In the rows, zero is written as 128.
Known rows, with every step that occurs:
W -> Z -> E -> T: [144 139 131 126 114  97  91 116 127 116 144 130 143 114 143 130 147 131
 125 129]
F -> U -> H -> T -> E -> W -> Z: [221 150 135 140  94 136  98 108 131 125 148 124 142 126 153 102 132 132
 142 132]
F -> U -> H -> T -> E: [171 156 129 142 117 201 142  98  94 129 152 122 111 118 145  85 122 111
 142 130]
U -> H -> T -> E -> W -> Z: [214 141 138 133 112 138  86 113 124 121 148 137 143 125 153 106 183 135
 149 134]
F -> U -> H -> T -> W -> Z -> E: [143 141 139 129 105 168 117 111 132 106 121  76 142 105 149 112  90 125
 136 137]
U -> H -> T -> E: [163 146 131 135 133 202 131 102  87 125 151 137 114 117 145  89 175 114
 148 133]
F -> U -> H -> T: [169 187 141 142 126 147 155 115 115 151 133 105 119 132 109  89 113 121
 177 134]
Z -> E -> H: [102 128 133 129 130 126 113 120 129 107 151  64 110 120 117 133 155 127
 118 117]
U -> H -> T: [158 175 144 134 148 146 140 120 107 146 132 124 121 131 109  94 177 124
 185 137]
U -> H -> T -> W -> Z: [192 135 154 125  93 155 122 132 132 116 122 129 165 116 153 107 177 131
 171 149]
E -> F -> U -> H -> T -> W: [170 170 144 143  79 166 161 106 125 122 133 103 154 112 103  91  99 118
 193 142]
Z -> W: [127 131 109 135 151 100 107  99 153 135 108  79 121 112  98 119 161 131
 126 123]
T -> E: [138 109 118 130 118 186 121 108 104 111 148 142 120 115 161 117 134 118
 102 126]
H -> T -> W -> Z -> E: [136 126 132 119 104 164 103 117 135 103 120 105 153 108 158 128 131 126
 121 144]
Z -> E -> U -> H -> T -> W: [161 157 146 133 115 185 139 106 130 114 135  75 147 102 123 101 138 114
 176 141]
Z -> E -> U: [124 148 113 128 121 123 110 119 147 113 150  46 114 119 129 148  68 123
  97 118]
E -> Z -> W: [136 129  91 136 146  84  87 115 146 148 132  70 133 106  86 123 198 140
 128 118]
T -> E -> H: [147 116 133 134 106 160 121 116 114 107 169 104 113 120 141 119 181 121
 119 119]

Rows:
[192 117 149 125  72 124 111 130 144 109 132 149 178 110 161 124 165 132
 151 144]
E -> T -> W -> Z
[143 169 115 139  96 149 128 104  89 113 165 132 117 127 105 106 127 122
 152 128]
U -> H -> T -> E -> F
[108 118 124 117 126 130  90 126 132 104 123  98 128 118 155 141 113 134
  95 129]
W -> Z -> E
[123 162 126 129  90 123 109 113 118  96 140  93 140 118 105 123 109 133
 153 133]
U -> H -> T -> W -> Z -> E -> F
[148 172 114 141  47 128 136 108 139 112 137  84 143 123 117 123   4 123
 125 134]
H -> T -> W -> Z -> E -> F -> U
[172 183 138 130 131 134 117 124 125 132 145  76 119 128 124 112 147 125
 160 134]
W -> Z -> E -> U -> H -> T
[164 139 119 132 112 196 126 103  98 126 150 156 124 122 156 105 158 111
 123 139]
H -> T -> E
[167 139 108 135 127 169 105 127  87 141 178 123 133 111 126 103 212 128
 147 127]
U -> H -> T -> E -> Z
[177 149 106 142 110 167 117 122  93 145 178 110 130 111 126  98 160 125
 141 124]
F -> U -> H -> T -> E -> Z
[132 155 137 141  95 130 136 113 126 101 136  56 127 111 108 107  41 133
 157 119]
T -> W -> Z -> E -> F -> U -> H
[169 134  99 132 109 166 102 128  95 142 175 139 140 114 135 115 200 126
 127 132]
H -> T -> E -> Z
[195 159 142 135  57 135 133 125 135 113 131 112 163 121 134 109 105 131
 169 144]
E -> F -> U -> H -> T -> W -> Z
[168 151  92 148 136 132 101  94 125 149 149  58 121  99  96  93 177 129
 139 118]
F -> U -> H -> T -> E -> Z -> W
[161 136  86 139 135 129  86 100 127 147 147  88 131 102 104 108 217 129
 125 125]
H -> T -> E -> Z -> W
[206 147 150 127  83 146 121 133 143 115 134 102 162 117 153 115 156 129
 166 145]
E -> U -> H -> T -> W -> Z
[169 125 147 134  90 145 135 109 136 115 137 144 173 101 132 110 157 120
 169 141]
E -> T -> W
[137 160 128 148 107 139 147 107 106 115 152  79 105 121 104  98  50 127
 151 111]
T -> E -> F -> U -> H
[119 107 131 118 108 158  99 119 139  92 119  95 150 103 161 135 115 130
 108 136]
T -> W -> Z -> E
[202 161 129 150 117 161 116  84 119 134 157 119 130 121 125  87 127 120
 154 127]
F -> U -> H -> T -> E -> W
[198 116 128 130  98 127  79 117 136 112 145 143 149 125 166 125 158 137
 115 131]
T -> E -> W -> Z
